Known rows, with every way that one mark hangs from another:
E[R[N W[B]]]: [-0.77  0.48  1.12  2.71 -0.54 -2.58  3.22 -2.48 -0.23  5.04  0.15 -0.83
 -1.33 -0.28 -0.64  0.15  2.21 -3.53  2.68  0.55 -0.31  1.68]
R[E N W[B]]: [-1.09  0.39  1.64  1.09  0.39 -2.51  2.36 -1.03  0.54  3.60  0.89 -0.34
 -3.93  1.73 -0.04 -0.54  2.07 -4.82  1.10 -0.02  1.90  1.56]
F[B[W[R[E]]]]: [-0.26  0.47  0.63  0.16  1.28 -2.92  0.20  0.54  1.06  1.33 -3.26  0.03
  0.12 -0.10 -0.55 -1.69 -0.08 -2.75  5.17 -0.94  0.66  1.12]
N[R V[W[B]]]: [-0.93  0.67  1.26  1.28  0.27 -2.44  2.16 -0.82  0.36 -3.49  0.20 -0.57
  2.22  3.22 -3.16 -0.77 -0.85 -2.00  4.06 -0.16  0.82  0.21]
W[B R[N[V]]]: [-0.82  0.80  0.95  1.81 -0.19 -1.89  3.50 -2.36  0.10 -1.73 -0.84 -0.61
  4.38  3.36 -1.51 -0.01  1.55 -3.24  5.66  0.03  0.51  0.11]
B[F W]: [-2.15  0.94  0.75  0.40  1.17 -2.54 -2.89  0.78  0.84  0.02  2.06 -0.94
  1.91 -0.84 -1.27 -0.05  0.48 -2.86  4.12  0.35 -0.31  0.95]
W[B]: [-0.78  0.19  0.57  0.80  0.55 -2.43  0.22 -0.82 -0.37  2.19  1.89 -0.33
  1.36  1.60 -1.26  0.96  0.37 -3.05  2.32  0.49  0.55  0.40]
R[N W]: [-1.80  0.90  1.34  1.54 -0.03 -2.63  2.50  0.29  0.75  1.67  0.18 -0.45
  0.27  0.69  0.13  0.65  1.74 -2.39 -0.64  0.05  0.01  1.22]
B[F W[R[E N]]]: [-1.40  1.76  1.22  0.39  1.23 -2.58 -1.36 -1.16  1.03 -1.10 -0.24 -0.83
  0.03 -0.18 -0.91 -1.53  2.25 -3.64  6.18 -0.60  0.76  0.75]
V[W[B R[E]]]: [ 0.65  1.04  1.38  0.88  1.00 -2.96  0.62 -1.13  0.37 -0.22 -0.68  0.25
 -1.73  2.49 -2.40 -1.62 -0.36 -1.90  4.10 -0.68  1.86  0.18]
W[B[F] R]: [-0.60  1.03  0.95  0.91  1.24 -2.39 -0.86 -3.10 -0.12  0.37  1.32 -0.61
  2.89  1.73 -1.97 -0.03  0.99 -3.28  5.79  0.46  0.44 -0.41]
W[B[F] R[E N]]: [-0.68  1.57  1.43  0.80  1.33 -2.34 -0.20 -3.40 -0.02  1.27  1.01 -0.71
  0.23  2.46 -1.00 -1.06  2.76 -4.41  5.60 -0.19  1.67  0.17]
R[E N W]: [-1.19  0.80  1.63  0.61  0.51 -2.83  1.94  0.63  0.89  2.51  0.15 -0.04
 -2.82  0.59  0.54 -0.79  1.92 -3.02 -0.45 -0.20  1.28  1.39]
V[W[B R[N]]]: [-0.65  1.78  1.27  2.69  0.02 -2.50  2.30 -2.24  0.06 -1.10 -0.61 -0.61
  1.45  3.54 -2.47  0.09  1.09 -1.80  3.34 -0.68  0.74  0.33]
B[F W[R[N]]]: [-1.97  1.90  0.94  1.34  0.74 -2.39 -0.84 -1.56  0.92 -1.97  0.02 -1.17
  3.00  0.00 -1.43 -0.14  2.09 -2.97  5.94 -0.38 -0.43  0.62]
E[R]: [-0.01  0.52  0.27  1.18  0.29 -3.03  0.13 -0.15 -0.66  3.25  0.26 -0.23
  2.15 -1.80 -0.71  0.07  0.48 -0.63  2.72  0.68 -1.02  0.53]
N[V[W]]: [-1.16  0.94  1.31  1.30  0.24 -2.60  1.27  2.09  0.81 -2.18  0.16 -0.13
  3.12  2.66 -1.64 -0.79 -1.04 -0.03  1.39  0.06  0.40  0.64]
B[W[R]]: [-0.57  0.75  0.31  0.45  0.52 -2.79 -0.16  0.11  0.83 -2.09 -1.46 -0.20
  2.29 -1.13 -1.71 -0.04 -0.18 -1.84  5.14 -0.37 -0.50  0.22]
B[W]: [-1.50  0.35  0.33  0.45  0.53 -2.67 -0.99  1.51  0.72 -0.11  0.54 -0.44
  1.31 -1.15 -1.16  0.41 -0.17 -2.17  2.89  0.00 -0.34  0.94]
F[B[W[R]]]: [-0.92  0.57  0.30  1.07  0.75 -2.73  0.65  0.31  0.91  0.37 -3.20 -0.34
  2.97 -0.01 -1.00 -0.27 -0.18 -2.24  5.08 -0.60 -0.42  0.99]
N[R[E W] V]: [-0.64  0.06  1.62 -0.64  0.79 -2.90  2.74  0.65  1.32 -1.96 -1.01  0.23
 -1.06  0.31 -0.76 -1.96 -0.01 -2.78  2.60 -0.09  1.12  0.46]

Rows:
[-0.65  1.12  1.01 -0.43  1.68 -2.83 -2.52 -0.52  1.13 -1.00 -0.06 -0.31
 -0.21 -1.09 -1.37 -1.86  0.64 -3.11  6.57 -0.32  0.69  0.41]  B[F W[R[E]]]
[-0.20  0.89  1.32  1.77  0.15 -2.37  2.47 -1.11  0.59 -3.05 -1.02 -0.13
  3.14  3.75 -2.93 -1.00 -0.90 -1.31  5.15 -0.16  0.86  0.08]  N[V[W[B R]]]
[-2.49  1.71  1.95  2.62  0.32 -1.87  0.91 -1.21  0.50 -0.80  2.38 -1.40
  2.69  4.86 -1.97 -0.70  1.28 -2.88  3.58  0.29  1.17  1.11]  R[N[V[W[B[F]]]]]
[-0.90  0.05  1.11  0.70  0.50 -2.76  2.13 -1.88  0.33  0.31  0.40 -0.41
 -0.97  0.48 -1.89  0.36  0.36 -4.02  2.48  0.14  0.46  0.44]  N[R[W[B]]]
[-1.31  1.66  1.15  1.71  0.79 -2.14  0.25 -3.72 -0.19  0.36  1.28 -1.10
  3.27  2.62 -1.51  0.29  2.63 -3.78  5.29  0.18  0.46  0.06]  W[B[F] R[N]]
[-1.20  0.61  1.33  2.25 -0.76 -2.52  4.19 -0.30  0.54  2.03 -1.24 -0.60
  1.60 -0.40 -0.03 -0.88  1.69 -1.73  2.62  0.60 -0.76  1.58]  E[R[N[V] W]]
[-0.94  0.40  1.84 -0.27  1.66 -2.81 -0.06 -2.28  0.65  1.26  1.81 -0.52
 -3.36  0.53 -1.51 -1.51  1.15 -5.25  3.83  0.21  1.66  0.51]  N[R[E W[B[F]]]]
[-1.67  0.42  1.58  1.15  0.97 -2.45 -0.14 -1.51  0.61  2.99  2.65 -0.75
 -0.65  1.27 -1.17 -0.01  1.01 -4.35  2.34  0.93  0.70  0.98]  R[W[B[F]]]
[-0.50 -0.38  1.66 -0.15  0.68 -2.59  3.05 -1.14  0.98 -0.79 -0.26 -0.05
 -2.24  1.29 -1.41 -1.77  0.13 -4.62  4.00  0.07  1.81  0.68]  N[R[E W[B]] V]
[-0.09  1.44  0.97  0.37  0.74 -2.81  1.28 -0.87  0.16 -0.07 -1.18  0.08
  0.71  1.15 -0.31 -0.76  1.98 -1.94  3.04 -0.63  1.04  0.01]  W[R[E N]]
[-0.02  1.59  1.80  0.92  1.63 -2.82 -1.22 -2.06  0.47 -0.09  0.83 -0.27
 -1.15  2.71 -2.53 -2.08  0.28 -2.56  5.32 -0.33  1.89  0.12]  V[W[B[F] R[E]]]
[-1.57  1.14  0.50  1.90  0.32 -2.48  1.87 -0.62  0.80  0.49 -3.20 -0.82
  3.35  0.90 -0.52  0.04  1.36 -2.74  4.54 -0.92 -0.44  1.31]  F[B[W[R[N]]]]
[-0.42 -0.20  1.48  0.19  0.82 -2.79  1.15 -0.36  0.62  3.65  0.88  0.14
 -4.22  0.89 -0.51 -0.90  0.52 -4.27  1.51  0.26  1.85  1.15]  R[E W[B]]
[-1.73  0.92  2.12  1.02  1.03 -2.38  0.54 -1.89  0.67  3.90  2.39 -0.82
 -3.29  1.89 -0.22 -1.04  2.75 -5.53  2.27  0.27  1.92  1.50]  R[E N W[B[F]]]
[-0.79  0.37  1.37  1.83  0.60 -2.71  0.31 -2.49 -0.01  5.23  1.73 -0.87
 -0.90 -1.02 -1.19 -0.68  1.23 -3.66  4.24  1.23 -0.30  1.27]  E[R[W[B[F]]]]
[-0.44  0.32  0.97 -0.96  1.05 -2.76  1.18  0.50  0.46 -2.39 -0.27  0.09
  1.45  0.86 -1.07 -1.52  0.00 -2.16  3.73 -0.11  1.07 -0.12]  N[R[E] V]
[-0.22 -0.08  1.40 -0.19  1.00 -2.97  1.69 -1.40  0.50  1.22  0.29 -0.02
 -3.89  0.37 -1.37 -1.01  0.56 -4.60  2.84 -0.11  1.62  0.53]  N[R[E W[B]]]
[-1.10  0.31  1.90  0.22  1.51 -2.64 -0.62 -1.16  0.74  3.71  2.53 -0.35
 -3.49  1.11 -0.66 -1.42  1.14 -4.89  2.62  0.58  1.86  1.16]  R[E W[B[F]]]
[ 0.06  1.16  1.08  1.79  0.48 -2.75  1.13 -1.52  0.18 -1.06 -0.51 -0.15
  1.32  2.68 -2.90 -0.28 -0.52 -1.29  3.95 -0.36  0.70  0.02]  V[W[B R]]
[-2.41  1.03  1.82  1.97  0.53 -2.21  1.01 -2.17  0.50  3.03  2.59 -1.21
 -0.42  2.16 -0.65  0.32  2.57 -4.85  1.82  0.59  0.81  1.36]  R[N W[B[F]]]
[-0.99  1.09  0.77  1.02  0.82 -2.65  1.22 -0.18  0.97  1.34 -3.41 -0.43
  0.34  0.69 -0.07 -1.28  1.51 -3.39  4.78 -1.21  0.78  1.48]  F[B[W[R[E N]]]]
[-0.48  0.99  1.53 -0.05  0.91 -2.99  1.26  1.13  0.90 -3.80 -0.64  0.06
  0.46  1.97 -2.04 -2.16 -0.90 -0.80  3.02 -0.59  1.38  0.21]  N[R[E] V[W]]
[-0.98  1.52  1.20  2.89 -0.60 -2.62  2.80  0.20  0.12  0.11 -0.75 -0.75
  2.88  1.29 -1.30 -1.10  0.78  0.20  2.98  0.06 -0.57  1.35]  E[R[N[V[W]]]]
[-1.55  0.59  1.54  0.69  1.17 -2.65  0.37 -2.65  0.52  0.46  1.94 -0.92
 -0.44  0.75 -1.95 -0.16  0.96 -4.68  3.60  0.52  0.53  0.43]  N[R[W[B[F]]]]
[-2.19  1.58  1.16  1.38  0.40 -2.01  0.46 -1.00  1.31 -3.72 -0.60 -1.20
  4.76  1.01 -1.40 -0.92  1.67 -3.03  7.26 -0.15 -0.29  0.68]  B[F W[R[N[V]]]]
[-1.51  1.06  0.72  1.39 -0.25 -2.17  2.28 -0.18  1.19 -3.96 -2.11 -0.72
  4.19  0.84 -1.41 -0.45  1.06 -2.32  6.00 -0.49 -0.32  0.73]  B[W[R[N[V]]]]
[-0.64  1.70  1.49  1.78  1.14 -2.60 -0.70 -2.38  0.34 -0.96  1.06 -0.66
  1.97  3.00 -3.04 -0.71  0.15 -1.95  4.90  0.01  0.77  0.01]  V[W[B[F] R]]
[-1.02  0.13  1.33  2.76 -0.84 -2.21  4.50 -1.88  0.20  3.14 -0.32 -0.84
  0.51  0.78 -0.69 -0.63  1.83 -3.54  4.06  0.79 -0.08  1.73]  E[R[N[V] W[B]]]
[-1.67  1.20  1.67  1.35  0.95 -2.31  0.35 -1.73  0.50 -3.31  1.77 -1.07
  2.83  3.47 -3.27 -1.13 -0.26 -2.75  5.22  0.21  0.89  0.19]  N[R V[W[B[F]]]]
